Each row comes from the steps of one path. Every step used is in the known rows, and no mark comes twice. Write the path behind each row, first mark first.
In the rows, 128 means zero.
Known rows
n-g: [144 135 129 122 134 134 108 115 115 102 106  82 157 135 129 126 127 149
 140 128 127 126 130 113  98 145 168 126 148 125 131 134 105 110 133 115]
m-d-s-n-g: [198 123 109  82 175 141 148  92 148 135 128 198 143 106 143 137 128 210
 103 106 134 124 111 123 115 125 159 109 178 179 125 143 140  77 108 140]
e-d-m-p: [163 133 128  97 101  84 105 133 130 124 155 207 109 210 122 127 161 149
 146 136 151 131 149 131 138 115 119 151 131 200 124 127 122  93 136 132]
p-s-j: [113 148 116 112  49 107 173 134 150 124  89 149 141  59 132 143  85 118
 152 112 118 119 125 120 117 139 149 120 130 137 116 132 118 124 131 129]
q-d-e-c: [180 122 142  96 152 119 109 121 156 131 117 208 110 114 142 130 168 142
 115 141 169 140 117 109 184 114  87 126 131 136 132 131 121 162 126 125]
c-e-d-m: [130  92 147 114 158 100 133 132 144 136 116 181 100 220 115 148 161 130
 140 138 141 125 124 130 139 128 104 134 108 152 114 131 125 126 145 129]
c-p: [ 97 123 141 142 116 124  94 127  93 122 133  68 150 121 119 126 123  82
 116 130 137 123 137 114  93 136 154 129 153  90 147 125 119 147 137 134]
q-d-e-c-p-m: [ 83 124 149 121 154 156 115 129  97 138 138 145 107 118 130 115 157  99
 115 132 166 133 149 112 156 115 110 134 137 104 159 121 141 222 129 124]
d-e-c-p-m: [ 55 121 163 132  91 122  94 139  82 134 152 123 115 139 122 106 128  86
 104 131 159 139 158 129 105 115 135 136 150  98 162 120 141 179 147 128]
s-p-c-e-d: [109 117 126 164 127 149 125 147 151 121 122  73 146 139 124 140 123 108
 137 142 113 115 102 163 140 136 137 122  94  94 104 117 113 131 128 115]
s-p-c: [137 154 118 158 108 148 119 138 151 112 133  54 170  83 133 122  89 121
 134 138 110 108 131 154 134 138 156 122 124  82 110 115 116 110 126 108]
e-c: [151 127 149 128 100  91  83 124  98 123 124 170 140 115 126 115 131 134
 123 143 147 142 116 101 135 115 109 129 135  94 142 129 114 132 137 122]
s-p-c-e: [121 134 124 170 129 170 132 137 156 117 114  25 154 133 126 142 113 110
 132 141  99 105 118 151 129 146 133 110  92  89 115 117 121 117 129 108]
m-p: [145 151 121 121  55 113 104 123 121 111 130 100 140 149 127 122 144 131
 136 138 131 132 140 114 106 128 131 137 137 148 145 125 117  85 124 121]
p-s: [108 136 123 134  65 117 147 130 105 115 100  95 140  81 124 124  88 115
 144 131 111 130 134 108 112 126 150 131 148 121 131 134 123 109 128 128]
m-p-s-j: [122 170 103 104  19 116 156 135 141 118 111 146 132  98 132 142 108 127
 155 112 118 124 134 119 115 134 142 124 118 190 130 130 119  93 124 132]
b-m-d-s-n: [179 118 108  89 184 105 155 105 137 142 155 205 132 116 143 141 144 171
  92 110 145 154  91 147 129 110 138 121 170 125 128 129 147 113 111 154]
g-n: [ 79 128 145 132  61  97 131 127 157 118 109  83 153  71 132 126 133 124
 125 143 133 118 123 118 121 122 146 139 128  95  96 137 108 122 134 109]
p-s-n: [123 132 116 114  53 124 174 127 125 127  96 135 141  62 137 145  95 115
 129 121 101 122 131 110 111 120 155 113 170 121 136 143 129 101 118 129]
m-d-e-c-p-s-n: [130 114 136  96 134 142 130 134 131 144 167 197 107  76 133 145 100 113
  75 100 129 144 128 124 121  92 142 104 186 188 155 154 148  98 116 177]
q-d-s-p-c-e: [157 134 103 156 205 188 152 111 147 135 103 113 142 111 137 138 145 159
 135 143 130  94 102 140 196 141 105 111  66 118 102 107 135 182 115 110]
p-c-e-d-m-b: [132 108 129 146 177 123 145 144 180 154 111 147  80 163 128 136 147 126
 142 127  87 128 128 140 142 131  73 125  73 169 104 143 133  64 131 124]
m-d-e-c-p: [147 110 156 104 165 125  72 130 145 136 179 169 115 127 124 126 133 116
  78 117 158 151 129 128 119 104 126 124 165 165 149 138 136 111 129 166]
c-e-d: [107  89 142 130 107 110 125 131 140 128  98 121 124 170 118 142 159 109
 133 142 133 134  99 120 114 129 117 134 121 109 124 128 115 130 134 126]
e-c-p-m: [ 53 129 157 153 101 127  87 133  37 129 137 101 137 116 114 100 118  90
 122 132 146 135 146 103 105 114 134 135 143  61 169 120 135 193 141 120]
s-j: [135 143 125 100  69  92 142 127 177 127 100 157 149  97 138 144 126 124
 138 119 137 118 120 126 113 147 133 121 134 115 116 124 111 130 134 116]
b-m-p-c-e-d-q: [159 144 108 153 173 147 132 144 119 122 163  91  82 247 136 134 176 114
 140 141 116 156 104 167 146 145  99 131  46 121 110 123 119 136 138 134]
q-d-m-p-c-e: [181 163 106 139 181 195 153 125 165 134 121 118  85 212 139 149 178 134
 150 150 109 111 148 120 184 135  65 115  55 180 125 131 136 103 120 108]
p-c-e-d-s: [127 113 127 151 117 121 138 129 137 151 109 144 107 153 135 119 138 130
 126 156 137 125 102 143 138 129 102 127  84 105 102 120 129 116 140 122]
x-j: [148 136 142 127  67  79 133 127 164 116 127 113 154 109 143 132 114 113
 137 131 130 114 130 117  77 151 134 137 154 109 119 128 106 116 157 129]
c-p-m-d-s: [ 73 122 126 131 140 139 139 112  89 147 147 119 132 108 120 101 104 131
 110 116 143 127 143 126  95 119 147 141 163 112 147 117 165 150 117 140]
q-d-m-b: [182 122 115 103 220 123 147 114 162 142  98 195 104 104 132 138 161 165
 149 113 111 122 139  98 182 132  74 129 109 182 122 140 133 124 108 123]
q-d: [154 130 119 117 140 139 137 114 145 123  93 125 139  95 136 135 153 131
 138 140 139 124 116  96 160 132 111 129 135  96 128 126 117 157 112 112]

Which path is each row?
[ 32 119 133 152 107 134 126 133  89 136 113  50 132  74 116 107 117  90
 129 106  96 129 155 112  77 136 131 140 143  98 164 128 144 140 118 121] -> c-p-m-b
[151 134 115 144 122 104 115 133 135 132 144 161 153  94 135 105 109 156
 132 142 150 111 113 165 160 125 150 137 118 117  90 106 123 136 130 121] -> e-d-s-p-c
[ 68 122 126 138  78 112 153 128 127 135  90  83 132  73 125 106 118 126
 145 115  89 134 146 113  91 131 111 142 138  99 146 129 140 107 112 105] -> p-m-b
[141  94 131 128 147 112 139 128 141 133 108 149 104 199 121 141 153 132
 136 137 130 131 106 128 136 150  99 129  90 113 104 129 119 171 141 130] -> c-e-d-q
[173 180 116 137 100 134 125 135 146 124 159 122 109 187 137 120 129 133
 145 149 115 119 173 139 136 128 111 130 105 168 124 129 131  45 134 112] -> d-m-p-c
[152 121 124 157 142 144 148 139 157 140 117 109  96 185 135 130 132 115
 137 150 112 127 115 145 140 152  89 121  67  93  92 133 122 136 142 119] -> p-c-e-d-q
[152 101 132 101 156  65 119 133 159 143 124 218 102 130 121 126 148 153
 142 112 121 135 134 123 139 123  99 145 128 189 112 140 126  87 127 134] -> e-d-m-b
[150 113 141 102 133  73 120 132 137 132 137 209 116 172 123 129 142 141
 141 136 154 126 137 132 143 121 126 145 142 145 110 129 119 118 142 127] -> e-d-m
[154 120 118 159 175 154 140 142 154 126 130 101 127 163 125 137 120 131
 141 136 113 111 110 168 162 155 117 120  64 107  85 117 119 166 136 120] -> s-p-c-e-d-q
[121  84 129 127 151  99 117 119 119 130 113 181 146 149 115 135 149 162
 129 131 161 111  90 150 152 130 135 133 107 145 108 106 123 180 134 133] -> c-e-d-s-p
[111 117 132 158  97 139 136 143 155 134 108  81 116 156 132 134 132  92
 131 155 113 129 107 141 119 132 111 125  98  81 112 131 116  99 134 114] -> p-c-e-d
[ 32 131 140 153  81 141 126 132  73 126 127  38 145 119 116 108 113  76
 127 128 131 121 158 119  79 134 159 139 156  55 159 117 138 174 133 114] -> c-p-m
[138 161  98 110 130 153 147 124  64  91 137  92 136 146 138 148 133 149
 142 101 101 149 123 131 107 126 193 116 149 182 154 143 114  97 117 140] -> b-m-p-s-n-g
[122 118 163 120 126 103  61 135 104 132 164 152 119 142 127 123 140  95
  91 131 170 141 137 125 118 119 129 125 150 132 150 129 121 150 151 147] -> d-e-c-p
[ 73 135 129 139  80 131 141 130 107 111 117  62 177  99 116 115  99 129
 146 125 122 111 147 143 113 134 167 142 152  70 134 106 131 165 122  99] -> s-p-m
[163 123 126  92 133 139 146 119 191 127 106 147 118 114 144 141 161 132
 121 140 152 125 131 122 160 134 114 130 145 133 118 128 122 150 118 121] -> q-d-e
[ 74 130 132 148  99 139 123 134  67 118 126  61 142  83 115 125  91  78
 131 122 116 124 142 108  97 127 169 128 152 114 148 134 124 141 133 146] -> c-p-s
[131 131 111 124 167 154 166 121 151 119 146 113 151 113 117 119  86 173
 138 105 112 117 141 151 136 141 144 137 138 112 115 115 150 164 109 121] -> s-p-m-d-q
[118 117 147 113 146 137 103 137 118 133 171 157 107  89 121 126  94 109
  94 110 138 151 130 121 123  98 139 123 164 188 150 145 142 101 126 177] -> m-d-e-c-p-s
[163 161 105  95 126 149 156 119 104 110 132 169 118 174 133 150 125 176
 151 106 102 114 168 117 123 126 168 110 149 252 140 151 130  60 124 132] -> d-m-p-s-n-g
[110 134 137 129 159 154 100 125  34 117 130 141 141  81 128 136 103 122
 116 104 120 130 129  95 110 116 180  98 161 159 164 151 117 147 134 148] -> e-c-p-s-n-g
[117 136 130 167 104 162 146 133 151 130  99  29 124 146 134 136 121  96
 130 154  99 122 124 131 112 143 108 113  93  76 122 131 123  90 135 108] -> p-c-e
[181 135 124 100 192 128 145 114 149 131 113 190 117 149 132 141 157 156
 147 137 143 114 144 106 184 131  99 131 125 143 118 129 128 155 123 117] -> q-d-m
[ 89 120 141 133 158 126 101 113  56 151 161 183 124 109 116  90 115 146
 101 118 158 140 131 113 123  99 119 137 149 120 157 119 164 164 123 145] -> e-c-p-m-d-s
[163 142 110 154 112 155 133 141 151 131 138 109  88 216 136 129 155 126
 142 150 110 132 124 145 142 147  85 126  55 146 107 130 123 113 133 122] -> m-p-c-e-d-q
[177 147 104 138 165 148 134 117 171 134 158 135 158  73 134 113  86 176
 115 125 125 113 116 160 149 122 145 123 129 140  99 114 145  86 110 132] -> m-d-s-p-c
[154 124 122 115 177 119 129 122 138 114 152 107 138 132 125 135 133 131
 117 117 127 164  98 141 118 119 141 137 157 101 133 128 126  96 114 147] -> b-m-d
[ 67 122 119 140 103 125 142 131 124 121 102  74 164  53 116 113 108 141
 148 100  91 117 141 135 109 137 139 140 136 110 138 115 139 139 108 104] -> s-p-m-b
[142 116 152 103 222 117  72 134 113 125 207 150 109 152 124 131 149 107
  76 109 163 178 106 149 125 102 138 129 158 137 150 130 131 140 134 178] -> b-m-d-e-c-p
[115 126 138 140 182 146 115 124  80 140 170 150 113 135 115 100 106 134
 113 112 131 145 142 111 124 120 110 132 128 105 148 129 154 185 126 142] -> e-c-p-m-d-q
